Each row was made from one small tree. The marks that hang from a mark follow it in brackets, in alphabetical order. Every link used is in the known rows. Write each row's tree.
In the rows, 128 means zero.
Known rows:
M[G[C[A]]]: [141 174  83 120 106 107 173 163 139 146  99  91 133 125 107 162  96 117
 135 158 160 140 107 134 137 103 106 159 104]
M[G[C[A]] P]: [139 180  95 119 117  98 188 164 122 142  89  84 124 133 107 140 108 124
 124 171 160 149 111 123 147  99 115 167 107]
A[C[G] F K]: [155 186 112  86  99  96 184 140 112 129 133 106 177  98 133 151 128  79
 158 153 168 108 125 153 159 100 128 184  62]
C[G]: [145 157  92 108 116 106 147 147 110 133  96 106 150 108 126 141 133 117
 138 157 159  81 106 118 143 113 112 184  85]
U[T[R[K]]]: [178 161 115  94  96 114 162 135  91 115  93  99 171 104 107 152 175  86
 174 156 139 121 123 105 134 101  96 180  95]
H[T[R[K[A]]]]: [163 174 126 112  94 104 162 143 107 127  85  94 167 118  98 185 177  63
 165 169 137 147 132  95 136  96  79 146 112]
K[A[F[U]]]: [154 162 138 124 112 106 162 147 119 135 118 115 184 119 121 155 117  86
 148 156 144 124 145 112 137  89 109 170 112]
G[C[A[F K]]]: [163 192  99 107  97 104 197 148 135 138 132  97 180 109 111 155 112  91
 145 144 171 150 122 162 143 103 139 155  83]
K[A[C[G]]]: [131 170 103 119 118 102 162 154 116 121  97 105 170 113 123 179 133  78
 154 158 154 101 125 121 141 100  88 180  96]
U[F[A[K]] T]: [180 175  98  96 109 114 137 177  89 127 144  87 182 103 117 121 121  79
 156 136 138 126 144 128 170 106 131 169  92]
F[A U]: [136 148  90 123 118  94 141 161 110 133 117 109 171 123 113 121 108 104
 148 149 143 114 152 128 140 114 114 166 126]
A[C F[U[T]] K]: [153 186 142  91 102 105 177 144 108 108 142 116 207 101 133 137 111  64
 173 141 146 137 161 153 155  79 133 178  89]
R[K[A[F]] T]: [169 171 115 106  83 118 157 137  96 109  97 102 183  97 109 193 161  69
 179 167 124 132 130 117 140 100  85 190  79]
M[G P]: [149 170 111 105 112 104 156 156  90 138  85  90 118 121 108 126 121 119
 126 181 149 116 106 105 151  96 113 184  94]
T[R[K[A[C[G]]]]]: [155 167 104 107 101  90 186 151 106 125  86  98 173 113 113 187 182  71
 180 171 153 115 130 112 139 102  68 182  98]
T[R[K]]: [170 153 104  96  94 103 165 149  94 131  84 104 162 110 100 150 173  94
 166 163 152 116 107 110 132 109  92 178  97]
C[A[F[U] K] G]: [161 168  95 102 116  84 196 150 122 143 124 107 185 115 145 137 131  97
 153 152 166 143 152 152 163  98 129 191  92]
C[A[K]]: [163 172  78 100 102 101 171 165 101 136  99 101 176 106 105 154 132  83
 149 151 159 149 120 144 149 110 118 178  89]
T[R[K[A]]]: [176 159 107 112  98 104 166 149  99 133  80  98 168 115  94 178 178  80
 169 171 146 129 123  96 130 105  78 172 107]
C[A[F K] G]: [172 178  87  96 106  93 197 146 117 139 122  96 169 104 133 151 141  92
 149 155 168 137 127 147 159 108 130 190  74]
A[F[U[T]] K]: [170 178 135  97 106 112 166 135 108 119 139 111 197 105 131 128 114  87
 160 146 144 128 155 138 153  83 142 177  90]
A[C F[U] K]: [146 178 130  94  98  97 178 154 109 123 135 122 198 108 123 137 109  71
 165 147 157 130 146 160 155  88 128 174  89]
U[F T[R]]: [186 164 128  93 103 119 150 169  89 126 122 101 169 109 126 129 153  87
 155 141 147 120 105  95 151  95 121 182 103]
R[K]: [151 153 103 101 104 113 147 151  93 127  81 105 166 104  96 151 150  98
 156 156 141 103 108 126 140 115  90 171  84]
G[C[A[K]]]: [150 186  77 114 104 104 178 163 129 137 105  96 176 115 101 160 111  95
 148 144 169 145 116 158 143 105 127 155  92]
U[F[A]]: [158 153  98 109 108 107 131 185  92 140 129  95 162 112 112 120 121  96
 141 140 142 110 115 122 161 119 115 166 103]
G[C[A]]: [136 170  84 123 112 109 170 162 132 134  99 101 165 119 108 156 114 104
 138 144 164 136 106 140 130 111 114 155 103]
H[T[R[K]]]: [156 169 121  98  91 101 159 142 102 124  92  99 160 109 104 157 170  76
 161 162 144 134 121 110 140 105  95 151 103]
M[G[C[A[F]]] P]: [154 185 117 113 108  96 207 151 124 142 113  82 126 128 116 139 110 117
 125 172 161 156 117 127 147  92 125 165  96]

Write each row's tree:
[169 151 124 100 108 104 166 144  97 117  97 108 184 116 118 137 166  93
 177 153 137 127 148 109 136  93  96 180 115]  F[U[T[R[K]]]]
[136 169 144 117 107 100 175 156 118 123 126 118 195 116 124 164 113  62
 160 152 145 131 151 129 140  87 100 171 111]  K[A[C F[U]]]
[153 175  81  94 111  90 156 185  98 137 141  92 178 108 127 128 123  80
 162 139 156 109 137 153 183 113 117 175  82]  U[F[A[C[G] K]]]
[138 173 101 107  87 114 149 159  88  97  79 106 193  99 103 202 155  52
 192 161 123 134 130 128 141  99  66 189  90]  R[K[A[C]] T]
[172 177 136 100  84  98 195 143 104 123 109 101 185 107 106 183 176  49
 178 164 146 142 134 115 133  92  79 172  96]  T[R[K[A[C F]]]]
[149 178 108 115 103 106 190 149 136 136 124 102 168 114 117 157 115  98
 136 145 164 138 111 143 130 106 126 156  93]  G[C[A[F]]]
[143 176 119  94 111  89 184 148 119 128 135 115 191 110 142 138 117  87
 162 151 163 113 148 159 164  91 126 184  81]  A[C[G] F[U] K]
[141 178  66 101 108  86 163 155 108 129 125  96 174 109 119 141 122  80
 163 151 162 110 147 157 159 116 119 177  87]  F[A[C[G] K]]
[144 180  78 101  97  92 156 164 100 125 128 101 181 108 102 142 111  67
 165 147 154 128 144 156 152 110 119 166  94]  F[A[C K]]
[153 163 116 108 126  96 191 140 121 121 127 105 181 113 157 138 136  97
 153 147 146 136 156 127 150  93 120 193 102]  C[A[F[U[T]]] G]
[155 163  95 115  93 117 141 148  90 109  72 103 181 104 100 193 158  75
 182 166 121 127 124 111 139 105  73 191  89]  R[K[A] T]
[154 181 105 114 107  94 198 156 140 140 133 110 193 122 122 144 101  97
 151 142 168 156 145 164 147  93 138 155 101]  G[C[A[F[U] K]]]
[151 158  80 114 111  90 145 161 107 137 124 108 182 121 108 123 104  97
 156 149 150 128 161 143 152 110 126 166 116]  F[A[K] U]
[190 167 130 104  87 105 184 136 102 134 104  99 172 111 103 178 177  73
 168 171 147 134 128 102 131  99  89 172  97]  T[R[K[A[F]]]]
[141 177 157 114 111 110 175 146 116 105 134 115 203 112 132 162 117  56
 168 146 133 137 165 121 138  75 104 173 111]  K[A[C F[U[T]]]]
[155 193  88 110 111  94 193 164 120 146  96  77 135 129 101 143 107 114
 133 172 167 161 122 140 160  94 125 166  94]  M[G[C[A[K]]] P]
[126 163 106 113 119  97 151 159 104 105 131 110 192 116 124 129 108  76
 169 138 135 127 174 137 142  98 108 171 123]  F[A[C] U[T]]
[159 171  64 101 112  93 178 158 111 140  98  97 166 107 124 152 139  97
 151 155 167 130 124 143 157 111 118 189  83]  C[A[K] G]
[132 169  74 109 117  78 166 163 117 129 129 104 186 118 130 129 111  90
 167 147 158 115 170 158 162 105 115 176 106]  F[A[C[G] K] U]
[157 162 145 106 114 114 161 135 110 116 133 116 186 109 136 127 117  95
 152 146 139 117 146 122 139  88 127 178 101]  A[F[U[T]]]
[161 168 150 122 116 116 162 136 117 118 127 108 193 116 129 157 123  80
 156 153 133 128 159 106 136  81 112 173 110]  K[A[F[U[T]]]]
[142 177 112 117 114 108 163 153 118 140  96  86 119 130 104 130 100 134
 123 174 160 114 102 115 143  96 120 159  98]  M[G[C] P]
[166 169 124 100 103 102 166 147 110 137 131 118 186 109 121 129 112  95
 154 150 158 122 140 144 153  93 137 174  89]  A[F[U] K]
[172 182 149 107  86 102 180 129 111 128 110  92 171 110 108 182 175  55
 164 169 138 151 140 100 136  92  91 147 103]  H[T[R[K[A[F]]]]]
[193 177 137  91  96 102 185 133 110 125 144 109 193 111 135 128 140  82
 169 151 156 142 154 123 144  81 143 184 102]  A[F[U[T[R]]] K]
